Every row comes from one small tree of marks. The marks that hang from a mark follow it in brackets, in alphabetical order. Every link used is in the known rows. Which tree was each row made from?
Known rows
C[F P Q T]: [-3.37 -1.54  2.06 -2.03  0.46 -0.09 -0.23 -0.52 -1.76 -0.63  1.74 -2.85
 -3.29  1.92 -1.99 -2.06  1.69  1.28 -0.23 -2.09  1.73 -1.79 -0.85 -0.11
  1.73 -0.72  0.05]
C[F[D[E G]] P Q T]: [-5.05 -0.70  1.83 -1.67  1.36  0.30  0.29 -2.67 -3.62 -0.21  2.34 -1.59
 -3.27 -1.02 -0.36 -3.61  0.29 -0.14 -0.56 -4.17 -0.01 -2.38 -0.02 -0.40
 -0.47 -2.46 -0.87]
D[E F G T[C[P]]]: [-4.10  2.88  2.29 -2.68  1.40  0.46 -1.00 -4.38 -5.76  0.30  2.76 -1.41
 -0.52  0.19  1.99  0.23  0.57 -1.60 -0.49 -1.39  0.16 -1.27 -1.22 -1.32
 -1.41 -1.33 -2.89]
D[F G]: [-1.75 -0.30 -0.21 -1.12 -0.32  0.03 -0.63 -1.94 -2.34 -0.86  1.28 -0.09
  1.22 -1.38  1.55  1.13 -0.68 -1.26 -0.51  0.11  0.50 -0.24 -0.23 -0.83
  0.19 -1.95 -2.64]
F[D[G T[C]]]: [-1.11  1.28  0.76  0.58  0.63 -0.24  0.82 -1.31 -2.15  0.24  0.80  3.25
  0.84 -2.95  0.45 -1.85  0.07  0.60 -0.10 -0.86 -1.93 -0.57 -0.41  0.06
 -2.70 -0.42 -2.47]
Q[C[P T]]: [-1.70  1.21  2.46 -1.39 -0.14  0.29  0.94  1.21 -0.70 -0.31  0.29 -0.89
 -1.76 -0.74 -1.28 -1.49  1.70  0.49 -1.26 -0.73  0.17 -1.49  0.43 -0.88
 -0.68  0.20  1.02]
Y[D[E G]]: [-1.93  0.06  0.11  0.55  1.67  0.31  0.19 -1.25 -2.80 -0.38  0.89 -0.64
  0.60 -1.04  2.59 -1.30 -2.15 -1.31 -0.16 -1.94 -1.10  0.38 -0.03 -0.63
 -1.68 -2.49 -1.95]
P[C[Q]]: [-0.36 -1.08  0.32 -0.46  0.95  1.06  0.10  0.11  0.21 -1.37  1.57 -0.12
  1.94 -0.02 -1.01 -1.77  1.68  0.43 -1.39 -0.73  0.47  0.22  1.48  1.14
  0.71 -0.64 -0.89]
G[D[E F T]]: [-2.90  1.50  2.58 -2.48  0.20  1.08  1.10 -2.60 -3.61  0.86  1.74 -2.16
 -0.20  0.63  1.50 -0.84 -0.32 -1.96 -1.19 -2.30 -0.41 -1.12 -3.89 -0.83
 -1.28 -0.97 -2.71]
Y[D[G T[C[F Q]]]]: [-2.86 -1.01  0.87 -0.38  2.01 -0.48  0.37 -1.27 -3.75 -1.11  2.47  0.00
  0.60 -0.14  1.40 -3.08  0.50  1.79  0.03 -1.61  0.53 -0.90 -1.50 -0.05
 -0.70 -1.66 -4.36]
P[C[F]]: [-1.35  0.61  1.72 -2.28 -0.05 -0.30  0.76  0.43 -0.92 -0.83  0.42  0.18
  0.95 -0.84 -1.32  0.12 -1.26  0.75 -1.33 -0.26  0.84  0.55 -0.26 -1.40
  0.40 -0.10 -0.68]
F[D[E G T[C]]]: [-2.17  2.08  1.25 -0.20  1.37  0.02  0.74 -2.76 -2.92  0.78  1.14  2.06
  0.17 -2.49  1.49 -2.70 -0.76 -0.24 -0.45 -1.85 -1.58 -0.81 -0.25  0.03
 -3.66 -0.44 -2.43]
F[D[G T]]: [-1.53  0.07  0.35  0.04  0.14  0.00  1.29 -0.93 -2.44  0.36  1.16  2.44
 -0.31 -3.11  1.04 -1.00 -0.55 -1.14 -0.80 -1.45 -2.21  0.17 -0.40 -0.50
 -2.25 -1.14 -2.12]
G[D[E T[C[F P Q]]]]: [-3.90  1.01  3.34 -2.42  1.63  1.72  0.15 -2.14 -4.36  0.32  2.77 -3.25
 -1.22  2.09 -0.50 -3.45  2.47  1.04  0.44 -3.65  0.08 -2.35 -2.84  0.15
 -1.11 -1.58 -1.79]
Y[D[F T] U]: [-1.92  1.24  2.43 -0.81  0.37 -0.62  1.26 -1.02 -4.60 -0.16 -0.99 -1.62
 -0.57  1.80  2.65  1.94  0.73 -1.50 -1.95 -0.70  0.75 -2.52 -4.17 -2.27
  1.02  0.99 -4.65]
Y[D[E F G] U]: [-2.89  1.01  1.10 -0.55  1.43 -0.08  0.18 -2.80 -4.92 -0.87 -0.68 -2.03
  0.70  0.51  4.02  0.97 -0.93 -1.89 -1.35 -1.34  1.11 -2.24 -1.95 -1.98
  0.02 -1.26 -4.70]
Q[C[T[D[E]]]]: [-2.14  1.05  2.88 -0.20  0.86  0.65  2.20 -0.49  0.13 -0.09 -0.43 -1.41
 -0.19 -2.11  0.23 -3.72 -0.78 -0.02 -0.45 -0.90  0.35 -0.80  0.14  0.39
 -2.06  1.24  0.59]
F[D[E]]: [-0.80  1.59  0.78  0.23  0.78  0.12  0.88 -1.68 -1.10  1.22 -0.65  0.38
 -0.82 -1.51  0.66 -1.35 -0.81 -0.54 -0.44 -1.84 -1.27 -1.28  0.17 -0.40
 -1.53 -0.44  0.54]
P[C[F[D[E G]] T]]: [-4.17  0.78  2.55 -2.21  0.45 -0.68  1.88 -1.44 -2.06 -0.58  0.99  1.41
 -0.49 -3.07 -0.82 -3.12 -3.38  0.28 -2.14 -3.07 -0.05 -0.26  0.10 -1.47
 -2.09 -0.99 -1.54]
P[C]: [-0.05  0.54  0.96 -0.98  0.16  0.41  0.54  0.69  0.05 -0.89  0.30  0.86
  1.82 -0.82 -0.86 -0.08 -0.43  0.22 -1.25 -0.13 -0.21  0.78  0.89 -0.25
 -0.14 -0.09 -0.41]
C[P]: [-0.62  0.55  0.97 -0.60  0.05  0.81 -0.72  0.05 -1.80  0.02  0.51 -1.37
 -1.19  0.43 -0.51  0.73  1.22 -0.67  0.33 -0.66 -0.67 -0.82  0.03 -0.79
  0.41 -0.97  0.98]
P[C[F T[D[E]]]]: [-3.61  0.32  3.80 -2.07  0.98  0.35  1.92 -0.75 -1.14 -0.66  0.45 -1.60
 -0.04 -1.08 -1.38 -2.74 -2.79  0.35 -0.50 -1.92  0.95  0.11 -1.03 -0.76
 -0.84  0.75 -0.45]
Q[C[F P T[D]]]: [-3.17  0.55  3.91 -1.79 -0.03  0.50  1.73  1.04 -1.87 -0.70 -0.09 -2.10
 -1.66 -2.18 -1.60 -2.06  0.34  0.77  0.30 -1.00  0.27 -1.88 -0.90 -1.54
 -0.29  0.09  1.14]
F[D[E T]]: [-1.90  2.00  1.63 -0.63  0.85 -0.16  1.52 -2.16 -2.28  1.70  0.20  0.36
 -1.85 -1.16  1.12 -1.51 -0.36 -1.39 -1.20 -2.26 -1.81 -0.62 -1.17 -0.43
 -2.15  0.74 -0.53]

Which tree is each row?
[-3.00 -0.03  0.94 -0.66  0.88  1.18  0.16 -3.42 -3.15 -0.37  1.29 -1.86
  1.53 -2.22  2.62 -0.28 -1.79 -2.49  0.81 -0.54 -0.13 -0.40 -0.46 -0.38
 -0.54 -1.77 -2.27] -> T[D[E F G]]
[-4.88 -2.10  2.37 -1.54  1.71  0.76  1.20 -1.89 -1.64 -1.80  2.65 -1.58
  0.91 -1.56 -0.40 -4.65 -1.51  0.34 -0.46 -2.58  1.13  0.38  0.58  1.06
 -0.50 -1.18 -2.37] -> P[C[F Q T[D[E G]]]]
[-4.57  1.23  3.56 -2.27  0.87  1.38  0.95 -2.26 -3.80 -0.95  1.47 -2.53
 -0.20 -2.93  1.45 -1.91 -0.21 -2.05 -0.59 -1.42  0.11 -1.94 -0.09 -1.27
 -1.27 -1.69 -1.05] -> Q[C[P T[D[E F G]]]]
[-4.05 -0.28  0.79 -1.61  1.34 -0.28  0.96 -3.36 -4.00  0.62  2.57 -0.13
 -1.64 -1.77  1.44 -3.11  0.06 -0.65 -1.13 -3.13 -0.54 -0.98 -0.64 -0.02
 -1.40 -1.47 -2.78] -> C[F[D[E G T]] Q]
[-2.34  0.75  2.16 -2.09 -0.44 -1.30  1.55  0.86  0.20 -0.43 -0.32 -0.17
 -1.44 -1.20 -1.08 -2.37 -0.68  1.98 -1.74 -0.33  2.01 -1.04 -0.68 -1.16
 -0.48  1.19 -0.12] -> Q[C[F T]]
[-2.90  1.29  3.28 -2.85 -0.35 -0.62  0.98  0.90 -1.55 -0.27  0.20 -1.47
 -2.72 -0.84 -1.67 -1.39  0.77  1.16 -1.39 -0.98  1.38 -1.94 -0.77 -1.96
  0.00  0.22  0.83] -> Q[C[F P T]]
[-2.75  2.97  2.37 -2.15  1.10 -0.43 -0.11 -3.85 -3.11  1.08  1.14 -1.02
 -0.18  1.01  1.74 -0.55  0.07 -0.33 -0.93 -0.32  1.29 -1.41 -2.20 -0.62
 -1.19  1.03 -2.41] -> D[E F T[C]]
[-3.83  1.31  2.42 -1.12  1.61  1.27 -0.40 -2.59 -4.06 -0.56  1.26 -1.97
  0.15 -1.83  0.52 -1.49 -0.74  0.15  2.51 -1.26 -0.19 -1.27 -0.27 -0.87
 -1.23 -1.61 -0.66] -> T[C[F P] D[E G]]
[-3.78  1.25  1.18 -2.48  0.77 -0.20 -0.05 -3.88 -4.27  0.33  2.51 -1.30
 -0.25 -0.57  3.05  0.20 -1.07 -2.74 -1.53 -1.19  0.44  0.27 -1.65 -0.84
 -1.22 -0.78 -3.52] -> D[E F G T]
[-2.58  1.76  1.03 -0.62  0.90 -0.50  0.29 -2.83 -2.56  0.25  0.31  1.42
  0.11 -3.00  0.65 -2.22 -1.95  1.29  0.30 -1.41 -0.17 -1.70 -0.04 -0.99
 -2.26 -1.31 -1.42] -> T[C[F[D[E G]]]]
[-3.36  0.49  1.74 -1.68  1.22 -0.48  1.35 -2.81 -3.08  1.43  1.46 -1.27
 -2.44 -0.26  0.62 -2.81  0.79 -0.39 -1.37 -3.08 -0.07 -1.75 -1.50 -0.05
 -0.80 -0.03 -1.30] -> C[F[D[E T]] Q]
[-3.17  1.23  1.49 -0.41  2.27  1.26 -0.22 -3.31 -4.50  0.35  2.72 -0.17
 -0.97 -1.17  1.07 -3.48  2.60 -0.45 -0.13 -3.11 -1.80 -2.00  0.64  0.88
 -2.30 -1.92 -1.96] -> F[D[E G T[C[P Q]]]]
[-3.22  3.25  4.03 -2.65  0.94  1.81  0.06 -2.81 -4.91  0.77  1.79 -2.40
 -0.11  1.38  0.62 -0.58  1.22 -0.95 -0.27 -2.41 -0.57 -2.60 -3.58 -1.18
 -1.51 -1.34 -2.09] -> G[D[E F T[C[P]]]]
[-3.85  1.35  1.56 -1.87  0.60 -0.96  1.46 -2.76 -4.13  1.12  1.40  0.41
 -1.78 -2.50  1.43 -1.52 -1.89 -1.07 -1.18 -2.68 -1.02 -0.05 -1.39 -1.35
 -2.29 -0.84 -2.26] -> C[F[D[E G T]]]
[-2.92 -0.66  0.73 -0.07  2.01  1.75 -0.76 -4.56 -2.57 -1.06  2.23 -1.70
  2.62 -1.23  2.17 -2.84  0.72 -0.09  1.41 -0.50  0.93 -2.01  0.53  1.46
 -0.36 -1.91 -3.06] -> T[C[Q] D[E F G]]
[-3.18 -1.11  1.36  0.26  0.99  0.66  0.83 -1.83 -1.09 -0.64  1.22 -0.99
 -0.04 -1.64  1.09 -3.09 -2.40 -0.96  1.10 -1.64 -0.41  0.66  0.18  1.05
 -1.96 -0.58 -1.04] -> C[T[D[E G]]]
[-2.57  1.31  0.82 -0.50  0.89 -0.23  1.23 -2.56 -3.26  1.10  1.27  1.19
 -0.81 -2.57  1.95 -1.75 -0.94 -2.00 -1.00 -2.51 -2.02  0.17 -0.52 -0.32
 -2.90 -0.87 -1.89] -> F[D[E G T]]
[-3.68  0.84  1.27 -0.97  1.80  0.82 -0.87 -3.28 -4.04  0.01  1.84 -0.80
 -1.02 -1.51 -0.05 -3.08  1.27  0.94  0.61 -2.72 -0.42 -3.08  0.66 -0.23
 -0.89 -2.86 -1.07] -> T[C[F[D[E G]] P Q]]
[-1.52 -1.12  0.96 -1.93  0.75  0.30  0.46 -0.11 -0.67 -1.35  1.60 -0.71
  1.06  0.09 -1.33 -1.48  0.82  1.21 -1.59 -0.80  1.40 -0.21  0.67  0.00
  1.27 -0.72 -1.11] -> P[C[F Q]]
[-1.07  0.87  1.80  0.48  0.92 -0.49  1.42  0.45 -3.22 -0.19 -1.29 -0.93
 -0.73  1.77  1.94  0.62  0.76 -0.82 -1.33 -1.17 -0.03 -1.35 -2.92 -1.07
  0.01  1.37 -3.21] -> Y[D[T] U]
[-3.28 -0.58  3.47 -1.30  0.13  0.53  0.93  0.29 -2.00 -0.42  0.18 -2.52
 -2.29 -0.05 -1.91 -1.05 -0.53  0.43  1.57 -1.61  0.22 -1.34 -1.86 -1.33
  0.61 -0.07  0.79] -> C[F P T[D]]
[-4.37  0.07  2.56 -1.46  0.78  0.01  2.08 -1.27 -1.52 -0.76  0.91 -1.12
 -0.25 -3.50  0.63 -3.86 -2.31  0.28 -0.28 -1.18  0.93 -0.39 -0.05 -0.47
 -2.17 -0.26 -1.14] -> Q[C[F T[D[E G]]]]
[-2.08  0.86  2.06 -0.89  0.64  0.99  0.29 -3.09 -2.34  0.34  0.19 -2.57
  0.48 -0.93  1.82  0.10 -1.07 -1.84  0.76 -0.37  0.17 -1.38 -1.20 -0.55
  0.09 -0.16 -0.79] -> T[D[E F]]
[-1.85  1.53  1.97 -1.72  0.31 -1.29  0.42 -1.08 -2.02  0.32  0.71  0.24
 -0.79  0.34 -0.54 -0.96 -0.04  1.87 -0.07 -0.18  1.22 -0.36 -2.29 -0.65
 -0.73  1.28 -1.77] -> D[T[C[F]]]
[-2.68 -0.02  0.98 -1.07  0.74 -0.23  0.78 -1.58 -4.66 -0.60  1.71 -0.22
  0.67 -1.01  3.04  0.67 -1.14 -1.83 -1.02 -1.15 -0.80 -0.06 -2.51 -1.94
 -0.62 -2.11 -4.37] -> Y[D[F G T]]
[-4.50  2.30  2.38 -2.97  1.46 -0.21 -0.62 -3.01 -5.32  0.14  2.54 -1.29
 -1.58 -0.07  0.82 -0.93 -0.23 -0.17  0.09 -1.93  0.27 -0.49 -1.13 -1.14
 -1.71 -1.04 -2.05] -> D[E G T[C[F P]]]
[-3.24 -2.61  1.99 -1.32  0.77  1.48  0.81 -1.45 -1.44 -2.66  2.62 -0.71
  2.72 -2.01 -0.22 -2.80 -0.26 -0.31 -0.68 -1.05  0.72 -0.38  0.55  0.90
  0.61 -1.74 -3.50] -> P[C[Q T[D[F G]]]]
[-4.34 -1.63  2.37 -1.64  1.65  1.62  0.79 -3.11 -2.23 -2.05  2.80 -1.87
  2.31 -1.44  0.91 -3.52 -0.77 -1.07 -0.96 -1.91  1.05 -0.45  0.60  1.04
 -0.15 -1.61 -3.25] -> P[C[Q T[D[E F G]]]]
[-1.49  0.08  2.33 -0.70  1.13  2.42  0.09 -0.27 -2.69 -0.25  2.44 -1.43
  0.35  1.51 -0.92 -2.84  3.89  1.04  0.57 -2.34 -1.18 -2.08 -1.98  1.29
 -0.97 -1.61 -1.60] -> G[D[T[C[P Q]]]]
[-2.85  0.87  0.21 -1.96  0.44  0.12 -0.66 -3.69 -2.93 -0.10  1.64 -1.08
  0.57 -0.86  2.49  0.42 -1.24 -1.94 -0.65 -0.78  0.66 -0.52 -0.12 -0.85
 -0.54 -1.85 -2.55] -> D[E F G]
[-2.34  1.59  2.11 -0.42  1.29 -0.44  0.43 -1.98 -5.09 -1.17 -0.14  0.23
  1.52  0.44  2.97  0.61  0.45 -0.28 -1.03 -0.26  1.00 -2.56 -3.07 -1.49
 -0.41  0.02 -6.28] -> Y[D[F G T[C]] U]
[-4.53 -1.03  2.28 -1.17  0.77 -0.22  1.13 -2.03 -2.04 -0.64  1.21 -1.47
 -1.02 -1.81  0.39 -2.87 -3.32 -0.17  0.89 -1.89  0.77  0.25 -0.91 -0.13
 -1.33 -0.59 -1.52] -> C[F T[D[E G]]]
[-4.27  0.06  1.76 -2.47  1.65  0.06  1.61 -2.63 -3.87 -0.31  2.79  0.43
  0.14 -2.53  0.56 -3.22 -0.28 -0.48 -2.51 -3.25 -0.70 -0.23  0.21 -0.26
 -1.65 -1.52 -3.22] -> P[C[F[D[E G T]] Q]]
